Every row comes from one small tree of marks. Brackets hold a mark, then the marks that hang from it, in alphabetical order. Every link used is in the known rows. Which tree was each row made from?
Known rows:
{mapi {budid duno {zepa {monipu vutemu}}}}: -1.42,-1.34,-5.89,-3.11,1.94,3.31,-2.25,4.88,-5.90,8.11,2.63,-6.31,2.34,-2.05,-1.44,3.44,3.14,-2.34,4.25,0.55,0.81,0.49,-3.15
{fatib {zipuz falo}}: -1.33,-2.65,0.45,1.92,1.83,2.78,0.80,1.58,-6.18,0.06,0.20,-1.97,-3.86,2.28,4.73,2.56,4.52,-2.26,-0.72,2.82,3.20,5.43,1.81
{vutemu sifof {zipuz falo fatib}}: -2.35,-0.48,2.82,-1.75,2.79,-0.78,2.95,0.98,-4.60,1.71,-3.66,-3.25,-5.80,0.30,6.90,0.31,5.93,-0.59,-4.22,4.31,2.47,4.67,2.67
{vutemu monipu sifof}: -1.90,0.13,0.42,-3.45,-1.01,-1.41,-1.05,-0.01,-4.04,0.53,-0.97,-3.19,-4.59,3.00,3.30,0.12,4.16,-3.89,-0.25,-0.92,1.30,5.34,0.89
{falo zipuz}: -3.90,-1.07,-0.29,-0.87,3.83,0.82,2.42,4.71,-2.58,2.60,-1.39,-0.67,-2.93,0.72,2.54,-1.62,3.20,-0.11,0.86,0.52,1.47,7.14,2.24
{monipu vutemu zepa}: -2.33,-2.30,1.06,-0.47,-0.55,2.46,1.64,1.87,-5.58,2.84,-1.01,-1.43,-0.94,1.69,-2.13,0.50,5.29,-0.84,-2.92,-1.00,2.99,2.63,-0.58
{vutemu monipu sifof {zipuz falo}}: -1.69,0.60,1.28,-3.12,-1.00,-0.88,0.02,-1.28,-4.19,-0.37,-3.00,-3.23,-6.59,1.93,6.48,0.59,4.34,-3.90,-2.29,1.88,2.20,4.54,3.82
{budid zepa}: -1.07,-0.45,0.36,-1.37,3.08,1.18,1.71,2.97,-5.91,4.65,0.52,-3.10,-1.48,2.29,2.65,0.51,4.01,-0.92,2.01,0.48,2.36,7.04,-0.76
{zepa {budid duno mapi} {monipu vutemu}}: -3.52,-1.95,-4.69,-5.52,-0.69,3.36,-0.38,7.52,-3.61,5.80,4.39,-3.27,1.56,-1.04,-4.69,1.90,2.29,-1.65,1.46,3.93,1.11,-0.70,-0.65
{zepa budid monipu}: -1.94,-1.54,0.82,-3.90,3.41,2.31,0.39,3.75,-4.84,3.82,3.89,-2.70,-0.22,2.02,2.69,0.30,1.00,-1.58,2.50,3.17,1.70,0.85,2.38
{budid duno zepa}: -1.71,-2.37,-2.20,-0.18,3.27,1.29,2.18,5.13,-5.59,6.14,1.40,-2.25,-1.01,-0.66,1.91,2.73,5.62,-1.46,2.52,1.17,2.48,6.24,-2.48
{mapi {budid duno zepa}}: -1.82,-0.99,-2.96,-1.44,4.59,-0.26,-0.36,4.98,-5.73,7.62,3.03,-4.59,0.33,-0.65,2.89,3.43,6.12,-1.70,2.91,0.48,0.72,5.09,-3.23
{duno {budid mapi {zepa monipu}}}: 1.05,1.92,-1.74,-5.56,1.34,4.06,0.29,6.24,-4.48,6.49,2.78,-0.53,0.27,1.48,-2.22,0.12,4.83,2.25,0.69,0.79,0.74,5.12,-1.71
{budid mapi {zepa monipu}}: 0.68,0.72,-1.70,-5.17,0.93,3.30,0.40,5.47,-4.55,5.33,2.21,-4.36,0.66,2.89,-1.47,0.84,2.91,0.28,3.46,2.89,1.91,5.40,-0.47
{monipu {vutemu zipuz} zepa}: -3.42,-1.03,1.24,0.83,0.12,2.35,3.53,1.36,-3.75,3.02,-3.40,-2.68,-2.00,2.14,-0.92,-0.51,6.41,-0.46,-4.15,0.34,1.40,3.03,1.24
{zipuz falo fatib}: -1.06,-3.67,1.94,-2.22,4.70,0.19,0.88,4.55,-7.14,2.72,0.24,-0.50,-3.52,-0.19,4.85,2.72,4.65,-0.58,-1.54,3.65,5.03,4.29,0.11
{budid duno mapi {zepa monipu}}: 0.13,-1.23,-4.27,-3.87,0.90,3.26,0.90,7.63,-4.08,6.79,3.04,-3.68,1.03,-0.19,-2.27,3.14,4.43,-0.41,3.90,3.41,2.02,4.60,-2.39
{monipu {vutemu sifof {zipuz falo}} zepa}: -2.32,0.04,2.60,-0.89,-2.75,2.14,2.90,-1.95,-4.79,0.71,-4.44,-2.61,-4.04,0.52,1.92,-0.57,5.43,-1.23,-6.45,1.24,2.87,1.89,3.19
{monipu {vutemu {zipuz falo}} zepa}: -2.04,-1.85,1.78,0.01,-0.27,3.05,2.70,0.82,-5.71,1.93,-3.03,-1.20,-2.87,0.55,0.98,0.89,5.51,-0.89,-4.98,1.73,3.87,1.93,2.54
{vutemu sifof}: -2.33,-0.54,1.98,-1.37,0.94,-0.32,1.10,0.52,-3.71,1.17,-1.54,-3.06,-3.86,2.56,4.52,-0.52,5.12,-1.89,-0.70,-0.05,1.27,4.93,2.07
{duno budid}: -1.65,-1.16,1.23,-0.81,3.90,1.41,0.90,4.15,-4.58,3.47,0.60,2.32,-3.03,1.11,2.94,0.12,6.93,0.48,-2.02,-1.53,1.06,4.63,0.06
{budid duno mapi zepa}: -1.54,-0.74,-3.20,-2.67,1.38,0.90,1.84,7.18,-4.35,6.39,2.37,-2.87,-0.29,0.20,-1.28,2.49,6.43,-0.30,1.71,2.26,1.78,7.36,-3.15
{vutemu zipuz}: -3.15,-1.07,1.41,0.85,4.04,0.39,2.87,2.57,-2.64,2.54,-2.40,-3.04,-3.64,2.91,4.92,-0.06,6.20,-1.16,-0.53,2.08,0.63,5.38,3.11
{vutemu monipu}: -1.68,-1.73,-0.33,-2.56,1.36,-0.60,-1.20,2.70,-4.88,1.58,0.44,-1.89,-3.20,3.02,2.44,1.66,4.22,-3.66,1.12,-0.29,2.19,5.36,-0.04
{monipu {vutemu sifof} {zepa budid}}: -3.93,0.73,2.44,-3.64,-2.72,1.06,2.21,-0.89,-5.43,2.85,0.39,-2.71,-1.13,1.75,-1.35,-2.16,3.40,-1.06,-4.68,-0.27,1.19,1.44,0.39

Which tree is each row?
-1.35,-2.02,-0.98,-1.65,1.03,4.62,0.00,2.10,-4.82,1.99,-2.39,-3.35,-2.51,-0.17,2.43,1.35,2.12,-2.30,0.05,3.42,3.31,-0.52,4.46  {zepa {monipu {vutemu {zipuz falo}}}}
-2.80,-1.31,-1.60,-0.79,1.39,4.01,0.89,2.46,-2.70,2.95,-2.79,-4.69,-1.50,1.51,0.54,-0.07,3.10,-1.91,0.89,2.01,0.82,0.70,3.12  {zepa {monipu {vutemu zipuz}}}
-2.40,0.80,2.56,-2.74,-0.57,-1.94,3.35,-0.18,-3.39,2.37,-3.20,-3.72,-4.54,2.69,1.31,-0.30,7.46,-0.72,-5.99,1.49,0.69,5.97,-1.07  {vutemu {monipu zepa} sifof {zipuz fatib}}
-3.22,0.24,0.70,-1.34,-1.00,1.47,1.07,-1.15,-4.33,0.49,-4.69,-3.73,-5.09,0.38,4.24,-0.65,4.19,-2.60,-3.41,1.70,2.15,2.19,4.49  {monipu {vutemu sifof {zipuz falo}}}
-2.45,-3.51,-1.57,-2.48,3.35,2.26,0.82,5.94,-4.41,5.31,4.63,-1.99,0.10,-0.97,1.86,2.50,2.58,-2.17,3.01,3.74,1.75,0.07,0.43  {zepa {budid duno} monipu}
-0.58,2.33,-0.58,-4.48,1.64,1.85,1.37,5.81,-4.88,6.09,1.99,0.36,-1.12,1.86,-1.31,-0.45,6.89,2.34,-1.39,-0.48,0.53,8.00,-2.45  {duno {budid mapi zepa}}
-2.41,1.15,2.94,-5.38,-2.46,-1.22,1.12,-0.96,-5.35,1.89,2.20,-2.07,-2.67,3.28,0.81,-0.96,3.54,-2.55,-3.56,-0.06,1.13,3.80,-0.15  {vutemu {monipu {zepa budid}} sifof}
-2.00,2.56,-1.66,-2.72,-1.35,3.72,1.84,-0.68,-3.51,4.34,-3.73,-7.34,-1.81,1.32,0.17,-1.87,2.33,-1.60,0.84,1.18,-0.08,2.74,2.08  {budid {zepa {monipu {vutemu sifof zipuz}}}}
-1.97,2.00,-3.08,-3.19,2.54,3.31,-0.69,1.98,-4.40,6.74,-0.59,-8.29,0.92,1.45,0.37,0.26,2.68,-1.34,2.58,1.25,-0.87,1.71,0.53  {mapi {budid {zepa {monipu {vutemu zipuz}}}}}
-3.93,-1.56,-1.72,-3.96,1.94,-0.07,1.64,7.63,-3.56,5.04,4.79,-1.56,-0.40,0.43,-0.34,1.70,5.39,-0.83,0.10,3.70,1.08,4.00,-0.96  {zepa {budid duno mapi}}
-2.32,-2.01,-2.71,-5.13,1.57,2.09,0.58,8.09,-3.17,5.50,5.55,-2.46,0.93,0.07,-1.28,2.32,3.31,-1.03,2.22,4.93,1.09,1.19,-0.13  {zepa {budid duno mapi} monipu}
-2.26,-0.60,2.13,-4.47,0.11,-0.42,0.86,1.96,-6.03,2.97,3.62,-0.72,-1.26,3.31,-0.08,0.56,3.42,-2.19,-2.16,0.68,2.27,3.79,-0.88  {vutemu {monipu {zepa budid}}}
-3.08,-1.62,0.12,-3.50,0.28,0.38,3.20,6.74,-4.21,5.38,5.14,-0.43,0.61,0.58,-2.79,1.91,6.71,0.44,-2.88,3.28,1.71,3.57,-2.00  {monipu {zepa {budid duno mapi}}}
-3.05,1.81,-1.36,-7.89,-3.18,2.55,-0.80,2.54,-3.46,3.08,2.02,-5.31,-0.05,1.95,-3.01,-1.96,0.79,-1.28,-0.35,2.55,0.10,0.01,1.90  {zepa {budid mapi} {monipu {vutemu sifof}}}
-0.19,-1.41,-3.92,-2.61,4.07,2.09,-1.26,5.44,-5.53,8.02,3.80,-5.41,1.73,-1.01,1.88,3.97,4.18,-1.74,5.00,1.63,0.84,2.45,-2.52  {mapi {budid duno {zepa monipu}}}
-4.76,-2.01,-3.26,-1.77,1.74,3.44,1.65,4.62,-3.02,5.61,1.11,-4.08,-0.23,-1.54,-0.43,0.94,2.71,-2.45,1.09,4.03,0.14,-1.46,1.67  {zepa {budid duno} {monipu {vutemu zipuz}}}
-2.65,-1.02,-1.38,-5.71,-1.71,-0.54,1.02,6.18,-4.50,4.78,5.62,-0.53,-0.06,1.10,-4.07,2.62,5.78,-1.49,-2.38,2.36,1.77,4.11,-3.26  {vutemu {monipu {zepa {budid duno mapi}}}}
-2.02,-0.15,2.69,-0.81,1.14,0.22,2.17,-0.53,-3.89,0.22,-3.53,-2.85,-5.87,1.24,7.64,-0.17,5.13,-1.92,-2.74,2.82,2.18,4.04,5.08  {vutemu sifof {zipuz falo}}
-4.19,-0.02,-0.80,-3.18,1.81,3.48,1.27,2.60,-3.48,4.08,0.18,-4.91,-0.46,1.35,0.43,-1.21,1.09,-1.83,0.62,3.26,-0.01,-0.68,3.45  {zepa budid {monipu {vutemu zipuz}}}
-3.52,-0.36,0.95,-2.25,0.57,0.50,2.06,0.53,-5.01,1.91,-4.86,-4.18,-5.15,-0.75,3.52,-0.22,4.89,-1.17,-4.97,3.30,2.45,2.68,2.03  {monipu {vutemu sifof {zipuz falo fatib}}}
-3.21,0.38,-0.33,-5.40,-1.37,2.63,-0.39,0.37,-4.54,2.92,0.95,-4.89,-0.84,1.10,0.21,-1.62,-0.05,-2.58,0.35,1.35,0.57,-0.99,2.35  {zepa budid {monipu {vutemu sifof}}}
-4.21,-1.51,-1.87,-4.00,-2.04,1.77,2.23,6.23,-4.60,5.51,3.85,-1.24,1.32,-0.44,-6.19,1.47,5.55,-0.18,-3.57,2.16,1.83,1.71,-2.73  {monipu vutemu {zepa {budid duno mapi}}}
0.33,0.48,-1.45,-3.88,4.13,2.17,-1.70,3.31,-5.93,6.54,2.92,-6.22,1.20,2.04,2.69,1.79,2.48,-1.21,4.48,1.07,0.86,3.27,-0.72  {mapi {budid {zepa monipu}}}
-3.00,-1.36,-1.05,-4.33,1.19,3.53,-0.54,3.22,-5.30,3.98,2.55,-3.42,0.38,1.08,-0.79,-0.09,-0.14,-2.23,1.77,2.04,1.69,-0.94,1.64  {zepa budid {monipu vutemu}}
-4.57,-1.42,-0.42,-0.45,3.46,0.63,2.67,3.63,-3.67,4.10,-3.65,-4.25,-2.85,0.83,0.78,-0.18,5.77,-0.43,-2.78,2.43,0.92,3.91,-0.06  {monipu {vutemu {zipuz fatib}}}
-2.67,-0.51,1.80,-1.41,-3.07,1.48,1.86,-0.97,-4.70,1.72,-2.51,-2.85,-2.10,1.83,-1.14,-1.02,5.38,-1.18,-4.41,-1.65,1.93,2.58,0.08  {monipu {vutemu sifof} zepa}
-1.64,-2.64,-0.80,-2.59,2.71,3.54,0.80,3.69,-5.38,3.42,-2.58,-3.64,-2.54,-1.23,1.81,1.87,2.80,-0.91,-1.35,5.13,3.56,0.02,2.06  {zepa {monipu {vutemu {zipuz falo fatib}}}}
-4.52,0.94,0.21,-0.57,-0.61,0.77,2.09,-0.69,-2.33,1.45,-4.99,-5.21,-4.28,1.94,2.30,-2.09,5.20,-2.11,-2.68,0.22,-0.37,3.40,3.12  {monipu {vutemu sifof zipuz}}
-2.84,-2.63,-0.39,-3.14,0.03,-0.47,1.30,3.96,-5.75,4.47,4.56,-0.05,-0.82,0.22,-0.79,2.84,4.97,-2.79,-1.65,1.21,2.33,2.90,-2.66  {vutemu {monipu {zepa {budid duno}}}}
-3.23,-3.20,1.27,-0.93,2.09,0.67,3.49,4.62,-5.35,5.11,4.11,0.14,-0.23,-0.35,0.42,2.04,5.78,-0.73,-2.16,1.92,2.36,2.57,-1.54  {monipu {zepa {budid duno}}}
-0.60,0.83,-3.74,-5.73,-1.28,4.43,-0.43,4.97,-4.88,5.52,1.01,-5.23,1.43,1.83,-4.81,0.25,1.83,-0.41,2.78,1.86,1.94,3.51,-1.09  {budid mapi {zepa {monipu vutemu}}}
-0.71,2.75,-2.97,-6.59,-3.87,3.72,-0.26,2.11,-4.24,4.39,-0.42,-6.65,0.05,1.78,-4.00,-1.11,1.95,-0.77,1.33,1.11,0.95,3.58,-0.41  {budid mapi {zepa {monipu {vutemu sifof}}}}
-0.83,1.20,-1.85,-4.02,-2.03,3.80,-0.18,0.03,-5.34,4.16,-1.41,-6.14,-0.71,0.91,-0.89,-1.01,1.14,-2.01,2.03,-0.05,1.38,2.41,0.27  {budid {zepa {monipu {vutemu sifof}}}}
-2.05,0.20,1.41,-4.04,0.84,-2.00,0.78,0.37,-4.88,0.99,-3.14,-3.50,-6.52,0.80,5.69,0.99,4.95,-2.65,-3.88,3.42,2.39,5.08,1.52  {vutemu monipu sifof {zipuz falo fatib}}
-3.89,-1.18,-0.08,-1.86,0.64,-0.56,3.18,3.31,-3.76,4.57,2.20,-1.29,-1.95,0.79,0.32,1.76,6.15,-2.37,-2.82,2.60,0.83,3.31,-0.90  {vutemu {monipu {zepa {budid duno}}} zipuz}
